Each row was made from one path, in order. Every step used is in the known rows, and no mark comes twice. Write each row's path.
(in the rows, 128 means zero)
Known rows:
a e r c w: [132 151 197 125 137  88 102 124 133 130 158 132 192  93 104 175 114 143
 132  82 133 135  56 118 118]
a c w e: [154 180 186 112  96 117  96  89 126 120 143 142 198  98 132 125  90 165
 123  91 126  68  66  95 184]
c w: [144 145 167 132 110 112  99 123 124 121 127 156 127 110 123 143 120 161
 116 127 132 124  80 118 107]
d a: [147 127 114 119 137 108 123 141 144 110 113 124 109 118 174 120 132 125
 114 128 165 128  89 126 107]
r c f: [137 111 112 167 170 128 140 105 152 135 150 105 130 109 146 150 117 138
 109 134 117 154 119 157  86]
w e r c a: [152 131 165 148 160 120 121  95 138 116 138 114 194  99 141 170 109 156
 142  93 104 155  70 104  97]
j a: [130 105 115 143 129 136 131 136 133 111 135 146 120 113 133 116 108 166
 133 148 103 148  98 130 108]
e a: [135 124 128 125 123 102 159 127 147 113 131 147 134 124 141 140 112 133
 120 121 129 149  87 113 127]
c w e a n: [148 168 182 150 127  81 133  97 148 115 122 187 160 109 160 127 108 122
 132  64 132 112  13  76 125]
c a e: [165 157 141 124 136 111 121  96 117 137 132 154 129 104 140 130  99 147
 125 119 138  81  75 120 111]
m f d a c w: [159 156 144 104 170 111  90 126 151  75 137 132 196  96 203 123 117 204
  89 102 151 121  31 116 142]
j a c: [137 117 122 132 123 147 128 118 133  85 147 105 164 113 146 107  94 179
 119 137  94 126  95 121 170]
m f: [117 141 124 156 170 129 129 133 155  96 142 143 147 118 113 134 129 138
 143 111  94 152 119 132 111]
d a j: [135 125 107 105 138 110 118 141 152 109 125  92 114 137 199 111 122 120
  96 111 165  92  97 120 161]
m a c: [139 129 160 132 139 149 142  86 141  95 152 106 187 135 109 111  90 148
 119 102 104 116  73 113 213]
e a c: [142 139 132 113 114 114 156 108 150  85 142 108 183 122 152 130  97 142
 110 111 119 123  83 104 187]
w e a: [135 147 141 122 112  92 155 107 147 138 134 173 163 114 136 132 103 129
 142  99 130 116  78  98 143]
r c: [127 106 119 122 148 116 129 126 156 144 150 105 144 128 125 146 117 138
 115 122 108 160 128 132 137]
m f d a e r: [122 151 139 117 197 101 123 153 135  97 131 143 204 100 180 135 148 140
 140  79 178 131  61 126 103]
r c w e a j: [143 140 162 105 115  62 126 102 176 142 169 147 185 115 152 155  70 162
  99  72 117 113  35  86 181]
d a e r: [133 157 152 121 141  95 121 145 124 102 119 122 158 101 158 137 136 102
 143  91 186 105  68 122 108]
e r c a m: [144 127 156 147 181  82 125  89 167  90 130  89 179 108 144 166 104 145
 106 114 114 171  74 134  94]
f d a n: [140 117 105 114 180 118 125 134 131 121 100 115 137 136 240  95 161 117
 101  99 188 121  76 114 121]
a e: [129 156 137 109 124 106 128 123 125 154 141 151 144 118 117 120 118 115
 136 107 147  82 115 128 147]
j a c w e: [155 157 175 129  96 122  98  97 129 102 152 160 192  83 135 111  71 205
 129 110 103  91  38  97 166]
w e: [129 148 141 121 120 116 125 108 128 151 130 155 157 119 124 119 115 124
 149 105 131  99 122 117 145]
f d: [128 112 117  97 142 134 127 128 112 156 126 134 159 134 163 122 143 157
 112 132 155 128 132 133 141]
w e r c: [117 128 161 133 148 112 125 118 142 132 149 109 210 112 115 162 125 124
 155  82 115 154 109 114 133]

Write each row's path:
[135 167 208 142 109 107  97 116 107 110 131 156 188  96 113 158 122 146
 156  88 137 120  60 101 104]
c w e r
[116 140 109 120 191  62 162 109 185 106 134 170 194 127 164 126 107 154
 101 108 133 156  77 135 132]
e a m f d
[141 180 213 131 104 122  95  98 111  83 140 118 236  93 126 145 106 157
 145  78 129  94  55  89 167]
a c w e r
[148 129 112 128 155 156 135  91 105 116 143  95 190 117 196 115 123 170
  91 134 155  96 116 148 151]
a c f d
[128 130 100 142 223 121 126 141 159  90 113 131 154 130 227 100 157 123
 113  85 154 146  68 120 103]
m f d a n
[123 107 117 172 158 141 136 131 137  95 122 132 117 125 162  96 125 131
 132 117 103 147  84 116 111]
j a n
[134 123 189 144 140 108 102 133 138 102 145 110 177 104 114 183 126 159
 122 103 117 183  69 117  96]
e r c w
[108 143 112 121 198  89 127 112 169 122 131 151 187 130 149 117 120 149
 111 112 135 136 119 149 136]
a m f d
[144  92 116 144 199 120 133 128 140 106 128  85 176 101 224 160 153 155
  97 121 182 178  75 152  58]
e r c f d a
[143 133 119 148 167 114 126 133 148  94 100 110 105 130 203 101 145  85
 117  97 163 124  75 112 111]
d a n
[166 148 114 149 153 130 131 101 141  74 126  82 140  98 206 114 113 138
  93 128 164  96  79 144 119]
d a c f
[149 106 153 152 170 128 121 114 139  92 139  86 164 108 144 179 123 162
 121 118 104 188  77 118  81]
e r c a
[153 127 126 133 173  73 124  78 182 129 135 111 143 117 147 142  83 153
  87 129 113 142  85 138 110]
r c a m
[141 127 158 133 159 120 115  94 141 113 153  82 203 118 162 164 101 151
 124  78 106 120  74 100 148]
w e r c a j
[117 129 153 143 132 121 131 143 113 100 143 145 170  97 117 133 113 144
 160 112 124 130  74 126 110]
j a e r
[129 126 176 182 190 122 156  87 144 119 170 122 193 105  99 160 103 127
 137  82 123 151  42 152 109]
m a e r c f
[138 131 105  85 161  67 121 116 158 136 100 130 147 128 211 105 125 136
  81 128 205 107  92 145 132]
f d a m
[133 125 100 113 193 116 119 148 154 105 122 143 154 116 197 120 145 162
 113 117 156 152  83 133 103]
m f d a
[111 134 111 168 183  91 132 122 187  78 138 162 150 107 119 107  87 158
 129 129  83 158  87 147 103]
j a m f
[158 144 105 114 166 104 131 114 117 151 122 151 139  96 220 111 132 142
  99 123 218  75  72 154  87]
c f d a e
[161 155 173 117  97  97 130 103 143  79 141 136 176 105 146 143  87 174
  97 108 123 123  33  93 167]
e a c w
[163 137 133 119 156 101 122  99 146 153 154 131 145 101 136 148  91 154
 112 112 118 110  76 122 117]
r c a e
[115 105 149 142 158 125 129 135 143 111 143  82 181 122 122 169 137 127
 133 107 112 185 117 127 120]
e r c
[129 143 162 128 141 115 145 101 132 146 151 168 152 125  84 114  92 126
 137  95 132  96  63 125 168]
m a e
[140 140 104 101 188 125 118 130 156  81 135 107 202 116 210 109 126 175
 101 107 147 125  81 123 163]
m f d a c
[172 168 161  72 118 100  88 100 124 129 123 142 210  97 215 111 105 188
  96  95 188  66  32  96 174]
f d a c w e
[145 170 181 124 100 100  96 104 125 146 131 182 155 102 118 134 106 156
 137 104 133  93  72 105 124]
c w e
[157 123  95 110 188  94 135 114 148 168 143 129 156  93 218 129 122 150
  88 116 197 104  71 158  96]
r c f d a e
[132 152 141 148 143  96 161 102 153 123 121 160 162 128 167 110 115  91
 143  66 128 116  62  87 145]
w e a n
[156 168 214 129 113 124 113  67 136 114 156 159 212 107  99 118  69 177
 126  76 111  82  14  94 207]
m a c w e
[145 156 204 146 104 129  97 107 115  65 146 134 227  78 132 135  90 197
 146  96 103 118  27  93 149]
j a c w e r
[160 133 133 170 169 140 124  97 127  98 109 119 112 126 179 118 130 126
 117 109 119 126  70 106  94]
c a n
